(in the rows, 128 means zero)
Known rows, with every way that one mark hangs from another:
(tisit (parup (ziva dumom))): [207, 129, 130, 177, 151, 127, 155, 87, 159, 131, 127, 118, 124, 83, 120, 81, 139, 119, 159, 116, 120, 116, 118, 136, 115, 154, 126, 105, 123, 141]
(riravul (daso tisit) (parup (ziva (dumom vibib)))): [125, 168, 62, 73, 117, 152, 174, 161, 142, 157, 73, 93, 97, 60, 149, 173, 94, 133, 148, 142, 141, 156, 90, 160, 157, 155, 141, 170, 145, 205]
(ziva (dumom (riravul daso) (tisit parup) vibib)): [197, 178, 134, 81, 60, 156, 132, 129, 162, 148, 87, 163, 134, 119, 81, 159, 84, 162, 157, 138, 127, 150, 191, 136, 146, 111, 157, 113, 77, 140]
(zino (daso (tisit (parup ziva)))): [184, 125, 171, 159, 140, 133, 186, 162, 156, 91, 124, 110, 108, 135, 143, 110, 118, 124, 168, 115, 115, 118, 126, 184, 129, 159, 105, 135, 127, 105]
(parup (vibib daso)): [113, 74, 112, 139, 145, 133, 89, 103, 106, 139, 115, 121, 175, 172, 154, 133, 183, 126, 135, 134, 132, 139, 125, 66, 123, 123, 73, 118, 136, 104]
(tisit (parup (ziva (dumom riravul)))): [194, 128, 141, 171, 139, 123, 150, 90, 153, 109, 124, 139, 119, 95, 109, 75, 141, 128, 142, 120, 116, 97, 152, 141, 95, 131, 132, 89, 123, 140]
(ziva (dumom riravul vibib) parup): [169, 133, 142, 160, 120, 163, 98, 113, 187, 188, 121, 201, 171, 143, 122, 153, 102, 145, 132, 123, 116, 114, 177, 92, 137, 115, 158, 128, 93, 173]
(daso (tisit parup) zino): [88, 183, 194, 155, 102, 129, 159, 137, 137, 67, 162, 129, 62, 135, 120, 103, 185, 128, 110, 142, 112, 191, 94, 146, 132, 141, 155, 163, 159, 73]
(daso (riravul parup) zino): [81, 162, 106, 135, 136, 112, 162, 114, 129, 119, 124, 123, 64, 177, 122, 127, 111, 103, 66, 113, 158, 156, 126, 142, 117, 121, 147, 169, 149, 165]
(ziva (dumom riravul tisit (vibib daso)) parup): [144, 140, 130, 105, 83, 158, 91, 127, 175, 190, 133, 200, 182, 159, 119, 178, 79, 160, 131, 146, 105, 133, 199, 98, 149, 99, 176, 116, 64, 156]
(tisit (parup vibib ziva)): [174, 110, 127, 185, 178, 99, 109, 82, 110, 78, 130, 131, 125, 67, 102, 72, 191, 115, 182, 97, 153, 88, 120, 147, 70, 146, 85, 63, 162, 129]
(tisit (parup (vibib (daso zino)) (ziva dumom))): [149, 114, 135, 133, 160, 139, 111, 99, 132, 102, 145, 136, 127, 73, 136, 72, 190, 151, 143, 104, 120, 82, 122, 136, 81, 132, 127, 97, 134, 141]
(daso riravul (tisit (parup (vibib dumom))) zino): [59, 221, 172, 119, 132, 115, 162, 143, 115, 54, 146, 176, 29, 110, 116, 79, 174, 148, 58, 98, 156, 165, 95, 164, 99, 90, 155, 130, 168, 104]
(ziva (dumom riravul tisit vibib) parup): [161, 161, 127, 131, 84, 147, 73, 113, 166, 189, 131, 214, 181, 129, 96, 172, 79, 149, 150, 131, 112, 144, 187, 116, 138, 113, 161, 102, 68, 151]
(zino (daso riravul (tisit (parup vibib)))): [162, 169, 159, 142, 152, 125, 193, 153, 143, 92, 100, 149, 89, 163, 135, 107, 105, 124, 128, 96, 161, 134, 145, 184, 113, 120, 109, 117, 135, 122]
(dumom tisit): [144, 130, 107, 154, 87, 103, 97, 105, 109, 149, 131, 122, 165, 161, 92, 165, 110, 103, 156, 150, 117, 210, 121, 107, 154, 154, 90, 112, 101, 64]
(riravul parup): [148, 109, 84, 141, 146, 100, 161, 78, 161, 163, 95, 62, 146, 170, 138, 144, 112, 87, 134, 152, 136, 145, 135, 110, 139, 153, 124, 154, 127, 155]
(dumom vibib): [182, 94, 133, 154, 93, 147, 110, 116, 133, 120, 104, 135, 147, 153, 120, 154, 134, 111, 174, 115, 141, 145, 119, 78, 161, 160, 99, 161, 137, 121]
(daso riravul (tisit parup) zino): [66, 229, 171, 146, 113, 122, 192, 147, 126, 56, 146, 165, 13, 153, 113, 94, 148, 129, 61, 117, 157, 197, 99, 160, 120, 105, 167, 150, 169, 108]
(parup (vibib daso) ziva): [105, 49, 92, 153, 156, 129, 57, 113, 72, 102, 131, 142, 161, 96, 150, 113, 197, 128, 161, 106, 129, 97, 101, 97, 93, 142, 55, 94, 153, 120]
(riravul (parup (ziva (dumom tisit vibib)))): [163, 130, 59, 95, 102, 112, 104, 90, 138, 157, 99, 117, 151, 71, 123, 139, 84, 112, 177, 120, 120, 128, 130, 144, 125, 168, 131, 138, 109, 184]
(vibib (daso zino) (dumom riravul) parup): [90, 73, 172, 95, 183, 149, 162, 133, 174, 161, 182, 62, 115, 223, 150, 156, 156, 141, 40, 159, 88, 67, 171, 92, 149, 54, 172, 151, 106, 103]
(parup ziva): [145, 79, 105, 201, 137, 119, 99, 114, 97, 115, 133, 129, 138, 105, 129, 122, 153, 101, 162, 113, 116, 131, 82, 111, 121, 169, 66, 119, 149, 111]
(dumom (riravul daso) tisit (ziva parup)): [143, 137, 139, 137, 94, 128, 104, 183, 104, 161, 133, 150, 166, 148, 82, 180, 39, 128, 152, 157, 156, 116, 181, 149, 148, 117, 154, 94, 103, 139]
(vibib (daso tisit) dumom (parup ziva)): [96, 93, 126, 100, 196, 134, 178, 140, 151, 158, 175, 58, 111, 136, 180, 147, 141, 126, 80, 150, 96, 100, 87, 104, 162, 97, 144, 139, 131, 109]
(zino daso): [204, 74, 151, 172, 142, 144, 161, 146, 157, 152, 112, 92, 162, 201, 148, 148, 101, 110, 162, 118, 109, 125, 141, 135, 154, 163, 75, 152, 101, 100]

Rows:
[115, 110, 46, 73, 134, 110, 82, 84, 120, 161, 106, 114, 174, 76, 147, 129, 122, 129, 155, 130, 124, 115, 139, 135, 97, 143, 112, 109, 108, 175]
(riravul (parup (vibib daso) (ziva (dumom tisit))))
[140, 50, 115, 121, 223, 136, 171, 116, 159, 184, 175, 38, 134, 153, 168, 147, 133, 116, 95, 139, 101, 61, 105, 94, 156, 102, 130, 129, 119, 130]
(vibib daso dumom (parup ziva))
[98, 169, 149, 149, 128, 156, 185, 187, 118, 92, 137, 102, 49, 103, 120, 146, 172, 141, 123, 140, 135, 169, 70, 168, 145, 144, 130, 153, 172, 112]
(riravul (daso (tisit (parup ziva)) zino))
[24, 119, 110, 125, 132, 131, 71, 151, 49, 59, 146, 192, 88, 88, 149, 102, 199, 143, 106, 91, 140, 132, 82, 133, 82, 118, 86, 117, 178, 119]
(parup (vibib (daso riravul tisit zino)) ziva)
[21, 204, 104, 120, 110, 109, 154, 152, 97, 68, 135, 163, 27, 114, 132, 112, 129, 115, 67, 110, 150, 178, 85, 177, 106, 125, 151, 166, 176, 152]
(daso (riravul (parup ziva)) tisit zino)
[142, 125, 155, 152, 79, 105, 69, 144, 109, 145, 150, 176, 188, 153, 80, 146, 47, 118, 154, 149, 141, 111, 189, 138, 126, 123, 158, 89, 98, 117]
(dumom riravul tisit (ziva parup))
[136, 108, 118, 125, 134, 105, 68, 96, 96, 146, 125, 132, 183, 103, 109, 133, 164, 130, 145, 117, 113, 147, 112, 99, 124, 131, 74, 94, 111, 67]
(parup (vibib (dumom tisit)))
[97, 93, 149, 75, 97, 144, 136, 147, 136, 146, 175, 82, 142, 172, 142, 157, 140, 156, 82, 159, 58, 139, 113, 91, 182, 114, 141, 168, 84, 63]
(vibib (daso zino) (dumom tisit))
[180, 70, 158, 115, 111, 170, 114, 156, 150, 153, 144, 132, 178, 155, 159, 151, 66, 125, 173, 123, 160, 61, 135, 76, 175, 153, 174, 170, 128, 187]
(dumom (vibib daso) (ziva parup))
[174, 117, 100, 131, 172, 117, 170, 127, 144, 147, 85, 114, 130, 184, 142, 131, 75, 104, 132, 93, 164, 104, 164, 171, 112, 131, 93, 132, 118, 170]
(zino (daso (riravul (parup vibib))))
[130, 78, 130, 70, 117, 126, 77, 128, 97, 150, 132, 110, 204, 119, 146, 125, 125, 143, 139, 130, 113, 102, 122, 88, 146, 124, 112, 119, 99, 96]
(parup (vibib daso (dumom tisit ziva)))
[77, 107, 125, 121, 127, 132, 95, 119, 100, 119, 113, 134, 153, 162, 162, 135, 189, 130, 125, 140, 129, 167, 109, 74, 132, 117, 87, 127, 147, 88]
(parup (vibib (daso tisit)))
[93, 173, 203, 114, 111, 129, 124, 147, 118, 65, 167, 131, 92, 79, 127, 76, 185, 147, 119, 122, 120, 139, 89, 148, 117, 134, 164, 153, 156, 83]
(daso (tisit (parup (vibib (dumom ziva)))) zino)
[47, 85, 134, 101, 139, 139, 71, 154, 71, 78, 162, 148, 125, 56, 164, 100, 221, 165, 119, 106, 86, 95, 67, 118, 106, 127, 91, 133, 154, 87]
(parup (vibib (daso tisit zino) dumom) ziva)
[85, 112, 185, 60, 157, 161, 168, 171, 161, 166, 196, 47, 114, 165, 184, 137, 108, 136, 61, 154, 103, 97, 96, 102, 189, 101, 205, 198, 123, 109]
(vibib (daso tisit zino) (dumom ziva) parup)
[170, 80, 175, 129, 105, 130, 130, 139, 135, 137, 122, 111, 173, 145, 132, 104, 91, 133, 101, 137, 97, 70, 148, 89, 158, 118, 140, 150, 104, 105]
(vibib (dumom riravul ziva))
[154, 120, 87, 156, 96, 129, 79, 108, 110, 162, 133, 155, 163, 70, 116, 128, 108, 124, 163, 114, 91, 166, 93, 122, 131, 171, 91, 114, 100, 110]
(parup (ziva (dumom tisit)))
[173, 110, 135, 150, 186, 113, 138, 116, 114, 82, 122, 121, 115, 59, 99, 85, 189, 143, 150, 107, 141, 48, 140, 160, 79, 111, 101, 61, 151, 133]
(tisit (parup (vibib (dumom (riravul daso))) ziva))
[83, 121, 111, 114, 136, 126, 114, 137, 112, 115, 88, 116, 111, 161, 105, 156, 161, 139, 113, 152, 148, 112, 180, 149, 99, 98, 118, 125, 148, 150]
(dumom (riravul (daso zino) (parup vibib)))
[129, 148, 113, 105, 106, 161, 145, 130, 171, 187, 85, 116, 133, 157, 129, 152, 105, 145, 90, 158, 102, 149, 169, 123, 143, 114, 155, 165, 95, 162]
(ziva (dumom (riravul (daso zino) parup)))
[135, 98, 129, 193, 208, 114, 101, 99, 140, 182, 153, 138, 183, 124, 137, 140, 167, 118, 134, 116, 127, 108, 106, 98, 120, 129, 98, 96, 127, 128]
(ziva (parup (vibib dumom)))
[112, 219, 141, 154, 129, 111, 217, 125, 135, 83, 107, 153, 45, 163, 120, 101, 112, 109, 77, 129, 172, 197, 114, 137, 130, 104, 145, 122, 162, 119]
(daso riravul (tisit parup))
[176, 140, 116, 160, 114, 90, 122, 96, 113, 104, 145, 120, 128, 99, 74, 117, 125, 108, 183, 132, 131, 151, 129, 158, 117, 155, 108, 71, 117, 89]
(dumom (tisit (parup ziva)))
[159, 95, 143, 184, 159, 127, 76, 125, 118, 170, 146, 141, 197, 118, 138, 120, 101, 104, 168, 111, 163, 97, 113, 105, 127, 162, 125, 117, 140, 154]
(dumom (ziva (parup vibib)))
[140, 175, 157, 131, 87, 135, 142, 129, 141, 68, 116, 174, 89, 82, 118, 96, 146, 142, 148, 128, 118, 143, 130, 140, 116, 127, 149, 123, 142, 121]
(daso (tisit (parup (ziva (dumom riravul vibib)))))
[133, 129, 111, 74, 63, 83, 48, 113, 85, 121, 101, 145, 189, 121, 84, 123, 60, 120, 169, 141, 157, 100, 213, 153, 95, 121, 148, 92, 103, 137]
(dumom (riravul (parup vibib)) tisit ziva)
[77, 125, 90, 91, 129, 147, 164, 128, 142, 142, 132, 120, 89, 167, 166, 125, 112, 133, 59, 126, 123, 124, 126, 118, 134, 109, 157, 177, 122, 181]
(vibib (daso (riravul (parup (ziva dumom))) zino))
[144, 141, 103, 69, 64, 112, 120, 162, 108, 147, 88, 97, 157, 146, 86, 168, 23, 120, 154, 172, 162, 115, 201, 167, 143, 122, 163, 119, 102, 158]
(dumom (riravul daso parup) tisit ziva)
[69, 174, 105, 96, 125, 138, 192, 172, 139, 141, 102, 59, 72, 144, 141, 180, 131, 123, 103, 170, 140, 189, 94, 160, 164, 141, 149, 194, 158, 151]
(riravul (daso tisit zino) parup)
[60, 186, 75, 104, 147, 85, 153, 124, 93, 94, 98, 158, 75, 80, 143, 106, 120, 116, 87, 104, 162, 150, 95, 158, 98, 110, 120, 122, 168, 161]
(daso (riravul (parup (vibib dumom) ziva)) tisit)
